Each row was made from one small tree. Brackets hold a mark, then the marks that hang from it, in the order of their numbers. Every link used is in the known rows. Write each row's tree.
In the rows, 128 means zero.
Known rows:
(j727 (j423 j130 j754)): [156 147  95 161 140 108 116 133 123  78 115 121 163 140 177 120  88 161
 110 111 119 154  94 150 161 105  97 137 118 138  99 136 128 113 151 138
 154  91 145 136 142 109 125]
(j775 j248): [135  86 139 104 168 135 139 112 154  99 123 153 102 132 151 123 138  80
 170  60 138 103 178 131 141 147 130 143 128  98 124 140  86 148 112  95
 163 136 115 117 111 120 115]
(j961 (j141 j130 j675 j775)): [125 144 172  95 152 131 124 117 103 175 168 161  86 105  54 152 161 101
 127 164 134 134 118 109 186 127 194 120 154 124 209 111 145  81  92 135
  97 144 156 166 135 142 111]
(j358 j766): [129  78 125 113 186 130 139 138 142 108 135 152 109 129 151 112 106  90
 165 128 163 114 149 132 144 149 121 113 120  89 180 152 124 121 116 122
 157  94 114 132 125 186 132]
(j130 j423): [131 116 115 104 179 114 146 117 116 127 108 158 109 172 159 131 117 118
 111 102 131 128 157 141 160 164 120 119 145 131 150 161 112 152 121 125
 149 105 111 135 125 159 139]
(j423 j727): [126  98 140 143 146 140 113 124 128 118 131 131 107 122 156 100 136 122
 126 114 138 139 144 118 140 122 139 143 123 100 142 138  97 127 127 152
 146 133  86 114 123 139 128]
(j714 j423): [ 93 113 115 124 175 138 116 157 134 114 124 131 111 144 172 146 127  94
 154 110 168 121 147  88 139 167 120 142 130  91 165 160 106 139 132 108
 110 122 121  88 124 150 148]
(j179 (j159 j714)): [149 131 131 125 184 119 166 119 116 130 141 138 118  98 155 132 140  98
 136 131 148 127 146 122  98 134 105 131 124 136 172 133 127 129 117 118
 132 147 112  94 141 170 126]
(j313 j991): [133 106 135 108 159 138 163 131 148 105 146 133 104 129 118 118 136  90
 139  98 170 117 161 110 179 163 131 138 153  97 167 153 114 125  82 110
 184  95 100 109 160 143  91]
(j856 (j423 j130 (j727 j782) j754 j991)): [138 124 138 209  51 121  74 129 133 136 116  88 169 144 144  82 144 233
  95 159  80 156 110 188 107 103  89 144  91 150  26 134 108 154 167 155
 155 101 117  87 155  96 144]
(j183 (j961 j141)): [135 123 174 113 102 112 151 114 127 112 140 179  92 123 131 139  98  87
 149 105 161  79 137 137 171 139 126 141 128 140 149 117 123 101  54 116
 107 111 125 135 113 151 145]
(j183 (j961 (j141 j675))): [124 138 159  90 114 143 143 126 112 131 158 189  57 113  98 177 124  81
 155 120 165  98 116 135 184 129 143 125 145 171 158 106 130  85  65 100
 110 113 118 174 107 164 147]
(j183 (j961 (j141 j130 j675))): [101 134 188  81 129 142 134 128 102 133 155 190  73 134  77 163 129  73
 165 132 149 109 123 116 184 126 178 128 122 155 187  88 136  98  63 105
 116 133 119 186 116 177 140]
(j754 (j423 (j727 j782))): [124 169 151 147 132 155  96 128 111 108 124  97 115 110 161 107 132 126
 122 109  97 170 119 138 105 103 110 134 127 110  96 134 140 170 174 127
 116 139  95 112 116 142 109]
(j248 j686 (j754 j423) j978): [130 190 110 109 149 105 225 139 131 124 122 117 158 112 133 174  97  82
 142 175 171 124 112  68  70 139 152 116 127 112 158 118 224 119 156 102
  48 168 108 134 140 156 116]
(j775 (j248 j686 (j754 j423) j978)): [134 161 113  97 142 117 213 124 142 116 115 133 151 115 123 170  99  75
 159 121 158 113 134  87  63 146 146 120 127 107 128 106 199 139 150  76
  63 181 127 129 119 122 104]
(j961 (j141 j130 j675 (j775 (j248 j754)))): [141 131 202  79 151 127 144 103 132 191 141 181  99  75  26 150 185 100
 167 114 135 113 133 136 132 136 181 121 157 111 181  76 155  92 104 121
  85 173 160 145 125 101  89]
(j714 (j423 j130 (j727 j782) j754 j991)): [ 90 120 113 179  40 140  41 166 131 109 111  58 173 120 170 107 143 211
 105 146 117 176  98 141  79  83  95 157  72 141  72 130 116 152 182 134
 124 106 162  44 146  97 178]
(j423 j130 (j727 j782) j754 j991): [127 114 132 168  39 123  76 133 138 103 113  68 169 108 162  87 152 200
  97 154 102 175 106 165  95  60 110 151  77 152  66 120 116 142 162 144
 169 107 147  79 155  97 151]
(j141 j961): [149 132 126 103 171 126 154 114 128 143 111 132 102  91 136 124 123  82
 154 107 155  97 134 136 158 145 101 136 166 131 119 144 110 107 113 132
 124 119 107 157 131 127 113]
(j130 (j423 j727)): [124 107 120 131 151 128 114 112 107 125 109 153 111 163 153 103 124 154
  89 104 114 149 146 141 145 147 117 119 138 131 131 146 100 150 129 154
 148 121  91 119 118 145 147]
(j775 j141 (j248 j686 (j754 j423) j978)): [137 168 136 130 133 112 195 124 157 101 119 137 174 130 105 174  88  64
 149 103 143  90 102  83  47 154 118 125 130  92 119 101 199 158 138  71
  55 182 107 107  94 100 120]
(j423 j130 j754 j991): [114  90 109 135  82 111 126 129 136  89 111  89 181 133 163 100 121 174
 110 141 143 129 112 135 122  91 119 148  89 146 113 135 108 126 129 124
 153 106 167 125 155 103 159]
(j159 (j714 (j423 j130 (j727 j782) j754))): [104 148 131 191  80 153  31 154 112 122 107  87 160  80 194  89 165 180
 100 140 121 173  74 173  92  83  81 144  80 150 104  94 110 151 173 151
 135  79 120  26 156  95 154]
(j861 j675): [128  80 156 111 169 120 163 111 133  95 109 133 115 145 169 123 114  84
 144 112 155 118 159 112 148 156 126 135 134 137 138 134 108 133  92 130
 141 112 109 119 136 147 123]
(j856 j229 (j423 j727 j754 j991)): [133  83  92 172  86 144  94 112 106 153 146  80 145 154 146  71 119 210
 102 182 104 121 163 138  98 117  82 119 108 133  67 138  95 138 130 171
 172 109 103 128 134 122  97]
(j961 (j141 j675 (j775 (j248 j754 j978)))): [169 144 147  85 132 116 175 121 148 194 145 168  94  60  50 193 164 109
 139 149 146 107 130 113 123 155 160 107 175 128 161  98 194  68 108 108
  57 167 156 134 106 104  93]
(j130 (j423 j754)): [148  99  97 105 151  99 124 116 110 100  95 145 140 176 174 122 103 155
  95 112 121 145 148 151 144 148 104 112 109 136 131 150 134 143 132 124
 165  85 130 133 137 140 139]
(j423 j130 j991): [105 111 124 130 117 127 148 132 142 116 126 105 142 131 155 112 128 135
 126 126 147 113 118 121 139 112 134 153 122 140 131 145  89 134 120 125
 139 130 142 123 143 122 158]
(j856 (j229 j978)): [147 128 105 138 146 166 179 160 159 133 188 113  93 121 157 148 145 109
 155 105 127 116 184  92 169 124 127 126 162 101 165 157 110 103 104 131
 185 124 110 134  88 192  52]
(j248 j686 (j754 (j423 j130 j991)) j978): [103 190 105 121  91 105 223 148 132 127 114  87 192 114 127 161  92 131
 124 191 168 122  76  76  57 110 154 128 119 151 134 111 200 116 161 111
  40 171 153 134 155 122 151]
(j727 j782): [144 142 155 120 165 130 134 139 147 125 136 123 102 115 165 142 158  77
 154 120 130 143 164 145 144 125 125 138 125 113 125 148 135 145 140 111
 164 113  99 100 132 153 108]
(j358 j229 j766): [ 98  94 108 141 177 105 127 135 157 108 141 155 104 144 162 127  88 108
 154 124 173  84 159 163 122 185 114 124 126  76 180 158 140 127  97 125
 158  83 145 154 109 191 147]
(j248 j686 j754 j978): [145 148 122 111 152  92 228 142 151 145 136 142 143 111 134 180 129  72
 146 185 190 119 144  74  91 146 167 123 120 114 173 116 206  92 135 118
  98 151 100 107 149 155 119]
(j141 j130 j675 (j775 (j248 j686 j754))): [113 155 139  87 163 128 156 132 137 177 155 176 102  87  36 160 177  71
 179 121 136 129 154 115 110 141 202 102 141 111 195  86 145 106 132 123
 125 186 159 173 164 101  87]
(j961 (j141 j130 j675 (j775 (j248 j978)))): [141 133 157  85 143 125 138 119 120 171 162 165  95 118  40 170 154  95
 136 157 124 121 148  88 161 145 199 114 149 119 186  95 164  87  93  99
  88 168 174 159 103 121 102]
(j766 j358): [142 110 137  66 172 158 146 155 152  95 113 154 122 149 157 119 143  59
 125 111 141 113 151 122 144 122 165 131 124  81 136 157  88 155 115 113
 110 137  91  98 107 126 127]
(j961 (j141 (j130 (j423 j727)) j675)): [105 113 178  95 138 146 104 104  81 164 122 176  89 160  75 132 152 151
  92 145 112 167 105 124 171 120 167 127 143 162 162  92 142 122 117 135
 116 138  96 146  91 175 148]
(j754 (j423 j130 (j727 j782))): [121 179 142 175 105 154  98 143 116 105 122  94 139  99 163  93 133 164
  90 100 102 177  83 167 121  84 103 156 132 128  83 127 117 173 177 128
 121 144 114 106 128 120 109]
(j727 (j423 j130 j754) j782): [171 179 116 171 127 110  98 142 130  95 117 115 158 126 184 132 109 155
 118 120  94 179 103 182 148  93  81 130 111 148  68 131 153 129 175 130
 166  79 139 114 149 117 109]
(j130 (j423 j727 j754)): [139  88 100 134 117 115  89 109 102 103  92 132 139 167 164  93 115 192
  72 116 110 164 135 154 130 130 107 120 103 137 115 137 120 143 139 154
 165  98 112 121 126 129 140]
(j714 (j423 (j727 j782) j754 j991)): [ 94 106 116 146  68 143  33 149 131 112 115  60 153 128 175 123 140 167
 139 159 115 165 135 115  66 102 104 128  70 122  82 139 140 150 181 137
 124 106 148  49 135 116 177]

Which tree is each row?
[141 149 142 100 138 136 131 120 118 172 169 157  70  82  77 163 150 107
 117 154 144 128 112 126 187 132 157 120 179 142 176 128 133  62  87 131
  86 125 154 158 124 134 115] : (j961 (j141 j675 j775))
[126 140 114 114 133 155 156 180 206  83 144 154 107 174 160 173 131  84
 140  82 133  83 164 129 148 162 174 140 143  56 141 180 118 124  98 123
 112 129 123 118  46 159 141] : (j766 (j358 (j229 j978)))
[131 108 112 130  75 117  65 111 116 121  92  90 148 156 161 107 130 193
  99 151  72 177 146 164  90 105 103 103  80 165  69 134 144 165 164 151
 162  90 129  95 139 123 169] : (j130 (j423 (j727 j782) j754 j991))
[123 128 100 226  66 173 141 156 151 168 183  91 127 142 125 100 136 222
 107 133  90 110 134 126 152 118 103 139 165 134  88 150  67 119 122 177
 161 139 107 121  92 149  92] : (j856 (j229 j978) (j423 j130 j727 j991))
[116 115 154 136  96 141  93 122 143 130 134  87 118 115 151 115 158 123
 150 148 107 153 152 128  98  97 136 129 105 131  94 138 124 147 150 147
 149 129 105  83 131 135 155] : (j423 (j727 j782) j991)
[106 153 143 129  99 158  94 116 116 111 117  67 127 114 153 110 122 134
 138 139  88 161 118 116  71  89 117 122 111 136  82 136 141 171 171 134
 103 142 119 112 118 134 148] : (j754 (j423 (j727 j782) j991))
[ 74  89  94 170  51 131  59 156 122  94 105  71 183 132 163  92 116 217
  96 143 141 148  87 109  95  97 109 161  81 129 102 132  91 135 159 143
 115 116 168  70 139  95 189] : (j714 (j423 j130 j727 j754 j991))
[137 136 187 121 140 105 171  98 161 146 109 162 152 102  51 136 132  35
 193  77 145  63 114 129  80 142 125 143 135 101 112  76 143 144 117 105
 109 169  94 128 125  70 113] : (j775 (j141 j130 j961) (j248 j686 j754))
[111  80 110 160  54 123  89 126 125  90 113  82 177 123 153  76 126 208
  90 144 126 148 101 138 103  75 122 156  82 145  95 123  92 122 140 150
 155 118 149 112 153  90 166] : (j423 j130 j727 j754 j991)
[150 118  90 193 121 128 142 147 111 147 144 115 150 139 165  74 122 205
  75 142 123 122 133 181 157 128  72 147 134 130  88 143  81 142 126 133
 191  97 118 137 148 119  51] : (j856 j229 (j423 j130 j754))
[121  77  93 121  83 115  82  96 104 106  90 106 154 174 158  96 105 200
  89 145 101 147 138 137 100 117 115 109  93 155  98 140 117 145 138 161
 148 101 138 123 132 120 186] : (j130 (j423 j727 j754 j991))
[ 88 147 115 130 116 139 144 129 118  91 109  85 160 133 159 108  95 144
 117 121 136 120  88 110 119 109 120 145 126 140 115 144 104 155 141 114
  89 138 156 149 137 120 153] : (j754 (j423 j130 j991))
[133 136  89 147 107 108 105 123 127  82 107  91 179 151 168 122  78 168
 124 139 117 138  93 138 128  98 101 124 102 162  78 139 130 113 153 147
 138  96 168 138 145 100 163] : (j727 (j423 j130 j754 j991))
[104 167 105 118  84 119 182 122 120 130 119  80 170 115 120 149  95 126
 133 206 150 133 104  49  25 112 162 107 105 137 129 105 212 117 166 139
  39 183 118 125 136 131 157] : (j248 j686 (j754 (j423 j727 j991)) j978)
[126 172 118  88 183 134 121 134 102 197 143 148  82  82  52 136 149  86
 140 145 126 128 119 123 168 147 157  99 185 133 181 126 119  93 120 151
 117 148 156 227 157 118  98] : (j141 j130 j675 j775 j961)
[128 148 119  78 179 143 116 120 116 183 137 161  74  79  41 131 158  77
 164  90 112 107 142 140 161 150 155 103 181 126 155 111  99 112 113 128
 132 167 172 220 139  85  84] : (j141 j130 j675 (j775 j248) j961)
[134 123 106 114 157  80  98 116  95 139 114 139 157 169 118  98 112 170
  83 139  91 148 156 144 144 157 150  94 108 109 178 143 131 143 125 156
 149 111 176 165 171 120 114] : (j141 (j130 (j423 j754)) j775)
[ 98  97 126 164  83 136 112 132 131 114 126  96 142 123 147  83 136 171
 110 130 133 133 109 122 119  92 137 157 117 139 115 131  74 128 130 156
 143 143 127 104 141 108 167] : (j423 j130 j727 j991)
[151 166 111 157  96 109  90 134 137  95 114  79 171 137 172 134 103 163
 134 145  90 165 102 164 118  83  87 119  98 172  54 134 149 132 173 137
 150  82 166 113 154 104 150] : (j727 (j423 j130 j754 j991) j782)
[132  95 115 175  83 125  92 134 123  88 115 111 161 114 161  71 135 198
  76 117 136 161  98 159 131  88 117 166  98 122 108 119  92 119 140 147
 167 116 126 111 147 103 124] : (j423 j130 j727 j754)
[161 136  87 214  99 144 161 168 153 137 172 118 144 150 147 113 129 216
  99 119 102 115 138 156 180 129  80 144 149 115  93 153  97 110 123 138
 187  97 123 140 109 151  41] : (j856 (j229 j978) (j423 j130 j754))
[158 137 112 132 117 110 174 116 155 123 133 146 129 119  87 163  93  42
 148 107 145  63 123 100 110 156 110 129 156 129  90 109 144 121 104  84
 111 148 107 134  91  84 128] : (j775 (j141 j961) (j248 j686 j978))
[178 166 120 143 155 114  92 128 132  93 119 113 134 136 181 150 108 117
 152 129  90 171 138 154 135 117  90 107 105 137  80 143 178 129 171 136
 159  80 126 112 135 131 111] : (j727 (j423 j754) j782)
[126 148 154  81 160 118 119 111  84 187 145 180  87 146  54 155 143 135
  97 157 111 142 118 133 194 155 176  99 168 153 198 120 148 107  98 141
  96 130 160 179 127 151 126] : (j961 (j141 (j130 j423) j675 j775))
[147 171  89  97 146 115 190 151 152 182 165 163 100  72  63 203 161  81
 153 157 151 122 153 102 103 155 188  83 161 130 175 100 183  77 131 112
  95 178 159 162 145 102  93] : (j141 j675 (j775 (j248 j686 j754 j978)))
[102  97  92 150  84 134  66 130  99 114 122  76 167 108 157 111 119 186
 120 173 134 152 117  95  23 109  90 126  68 149 132 117 134 132 154 144
  92 143 162  49 143 132 194] : (j179 (j159 (j714 (j423 j727 j754 j991))))
[129 126 155 103 118  92 143  79 104 159 138 183 115 160  58 130 112 112
 113 115 109 108 154 147 163 161 174 119 132 133 160  96 132 124  81 121
 105 142 183 129 135 102 126] : (j961 (j141 (j130 j423) (j775 (j248 j686))))
[127 136 154  84 187 137 136 131 141 177 140 174 100  88  53 146 191  91
 179  95 127 127 160 128 115 149 182 103 152  91 191 110 131 124 132 125
 128 186 153 168 145 101  78] : (j141 j130 j675 (j775 (j248 j754)))
[107 109 131 198  95 132 112 126 130 142 127 122 145 160 133  76 126 201
  98 136 114 118 110 149 133 134 112 149 132 134  73 149  68 143 138 164
 124 135 100 113 135 108 160] : (j856 (j423 j130 j727 j991))
[119 157 138  96 185 132 119 119 106 161 108 171 103 157  63 154 126  84
 120 106 108 111  87 133 157 162 114 102 186 161 139 119 131 157 117 121
 125 130  90 203  98 143 146] : (j775 (j141 (j130 j423) j675 j961))
[127 105 186  88 158 102 145  92  99 142 105 167 125 182 113 127 122 122
 109 129 126 125 136 125 172 148 154 135 128 134 167 116 147 137  97 117
 113 118 117 115 111 171 144] : (j961 (j141 (j130 j423)))
[132 128 176 129 171 115 125 112 133 134 116 135 136 134  89 115 120  60
 151 100 130  83 101 117 137 147 113 142 152 103 139 126 121 152 107 125
 122 141  84 152 117 114 125] : (j775 (j141 j130 j961))
[157 138 110 182 155 162 179 158 158 162 192 132  91 159 143 142 133 140
 149 114 108  97 186 120 182 168 103 124 176  97 126 173 104 117 107 141
 168 123  88 139  83 187  47] : (j856 (j229 j978) j423)
[108 127  89  49 134 123 106 109  85 159  82 119 131 152  84 144 121 148
 131 162 107 135 112 133 127 124 129  85 131 200 120 113 147 127 142 133
 133 111 158 225 144 137 163] : (j141 (j130 (j423 j754 j991)) j675 j961)
[157 112 151 130 148 132 126 102 158 119 107 153 115 113 103 123 116  60
 165  34 128  54 121 149 128 161  68 143 170 110  79 132  88 156  96 101
 131 134 100 136  80  73 122] : (j775 (j141 j961) j248)
[122 106 140 112 165 166 115 134 160 100 149 171  89 137  99 157 153  62
 159  57 125 104 123 122 141 142 121 134 155 112 125 130  97 151 110  77
 156 140  93 143  74 116 131] : (j775 (j141 j675) j248)
